Each row was made from one path, in order. Every step used is in the known rows, and no mark comes twice. Write each row's path.
(in the rows, 128 means zero)
Known rows:
nagut -> zusom -> tagonu -> sise: [153 131  93  99 135 110 177 153 166 112 133 134 133 113 161 113 156 123
 116]
tagonu -> zusom -> dasik -> nagut: [123 109 126  60  92 182 180 149 130 124 104  60 185  98 125 162 145 132
 104]
dasik -> zusom: [112 166 136 161 112 138 105 124 115 116 114  88 118 145 132 139 148 118
 133]
dasik -> nagut: [155 139 140  76 123 162 146 116 124 120  97  87 152 127 126 149 150 118
 122]
sise -> nagut -> zusom -> dasik: [154  94 110 162 113 176 105 149 119 135  85 132 150  73 142 121 151 141
 122]
ponano -> nagut -> zusom -> dasik -> tagonu: [171 101 110 179 119 123 128 175 119 113  93 106 176 109 139  95 135 149
 124]
tagonu -> zusom -> dasik: [102 111  99 104  94 156 142 150 131 121 116  99 167  94 140 148 128 128
 116]
tagonu -> nagut -> zusom: [160 142 128 173 156 124 112 142 139 123  88 103 126  91 150  90 145 121
 128]
zusom -> tagonu -> ponano: [106 136  69  77 139 130 127 149 168 111 125 155 132 150 128 143 130 120
  96]
tagonu -> nagut: [140 157 120 139 143 148  99 133 150 117  86  97 125 109 136 112 141 130
 127]
ponano -> nagut -> zusom -> dasik: [158  89 124 178 148 144  94 174 122 122  74 113 161  79 133  97 127 142
 135]
nagut -> zusom -> dasik: [135  96  97 128 123 127 116 164 109 126 108 135 156  85 144 103 141 127
 137]
nagut -> zusom -> dasik -> tagonu -> sise -> ponano: [142 131  55 145  91 129 137 168 117 128 143 114 144  86 160  93 135 110
 139]
zusom -> tagonu -> sise: [133 151  91  70 120 139 160 142 174 109 132 132 131 129 143 134 150 130
 117]
sise -> ponano -> nagut -> zusom -> dasik -> tagonu: [156 110  83 167 142 133  97 175 108 124  97 115 170  97 133 102 113 129
 139]
sise -> ponano -> nagut -> zusom -> dasik: [139  94  96 175 168 152  66 172 107 132  82 123 157  70 124 102 106 124
 149]
dasik -> nagut -> zusom -> tagonu -> ponano: [147 121  97  69 144 129 172 153 155 120 117 128 145 137 130 137 150 115
  83]
dasik -> nagut -> zusom -> tagonu -> sise -> ponano: [157 142  92  53 151 145 177 143 148 129 123 118 140 110 140 141 145 105
 117]
tagonu -> sise -> ponano -> nagut -> zusom -> dasik: [151 107  89 201 141 163  73 183 130 130  98 101 138  56 141  82 123 120
 143]
zusom -> dasik: [120 113  96  98 111 153 109 150 119 122 104 124 152  99 126 121 136 133
 138]

Write each row's path:
[132 113  60 169  90 113 133 175 121 119 135 125 149 120 149  95 131 122
 103]	nagut -> zusom -> dasik -> tagonu -> ponano
[133 124  85  82  84 135 136 150 116 114 120 118 169 129 134 120 143 141
 126]	zusom -> dasik -> tagonu
[140 155  89 103 100 149 125 164 140 114  99  88 153 110 126  98 147 162
 118]	zusom -> dasik -> tagonu -> nagut
[173 155 115 166 130 104 142 143 139 115 105  87 141 118 156  91 147 128
 117]	dasik -> tagonu -> nagut -> zusom
[138 116 123  51 105 175 137 144 115 125  90  86 169 103 113 138 152 139
 124]	zusom -> dasik -> nagut
[163 123 103 248 127 114 117 166 145 109 106 105 144 135 152  97 122 115
  96]	dasik -> tagonu -> ponano -> nagut -> zusom
[142 138  78 161 100 170  95 174 136 119 109  85 149  96 130 101 120 136
 135]	zusom -> dasik -> tagonu -> sise -> ponano -> nagut
[138 129 114 167 167 159  66 129 125 124  80 107 139 109 124 130 102 109
 149]	sise -> ponano -> nagut
[176 110 141 213 159 125 102 146 127 116  79 113 146 102 145 106 126 123
 134]	ponano -> nagut -> zusom
[143 117  98  70 156 100 163 141 139 114 118 158 149 129 143 133 139 126
 121]	nagut -> zusom -> tagonu
[129 144 107 128  85 123 196 126 135 108 132  86 167 143 157 156 137 113
 105]	dasik -> tagonu -> zusom
[147 117 104 153 141 146 101 171 131 128  86 110 142  69 138  83 145 144
 126]	tagonu -> nagut -> zusom -> dasik
[155 117 115 204 183 137  76 141 113 127  85 116 138  97 140 111 107 103
 148]	sise -> ponano -> nagut -> zusom
[126 124  92 132 162 143 105 165 182 106  96 140 137 145 115 134 120 135
  94]	zusom -> tagonu -> ponano -> nagut
[168 160 112 176  60 175 158 118 159 118 117  89 132 118 159 127 162 128
 104]	dasik -> tagonu -> sise -> nagut
[116 182 106 147 149 168  99 161 159 114 108  90 112 135 116 141 132 129
 127]	dasik -> zusom -> tagonu -> sise -> ponano -> nagut
[126 183 121 128  96 183 140 138 171 117 117 100 105 134 132 157 177 149
  99]	dasik -> zusom -> tagonu -> sise -> nagut
[149 116  96 111 204 124 121 154 140 121  89 150 150 116 127 128 109 122
 135]	sise -> ponano -> nagut -> zusom -> tagonu
[152 147 124 177  90 194 117 115 156 125 101 101 116  92 154 128 157 123
 113]	tagonu -> sise -> nagut
[156 111 114 252 154 131  81 163 145 118  93 113 129 106 145  98 119 109
 108]	tagonu -> ponano -> nagut -> zusom
[173 123 118 161 159 126 140 169 179 107 103 121 138 109 150 105 146 140
 115]	ponano -> nagut -> zusom -> tagonu -> sise
[121 145  49 109  80 152 116 157 124 123 139 102 143 104 141 109 131 118
 135]	zusom -> dasik -> tagonu -> sise -> ponano
[174 118 143 112 132 138 160 125 115 124  96  93 152 113 145 126 152 107
 122]	dasik -> nagut -> zusom
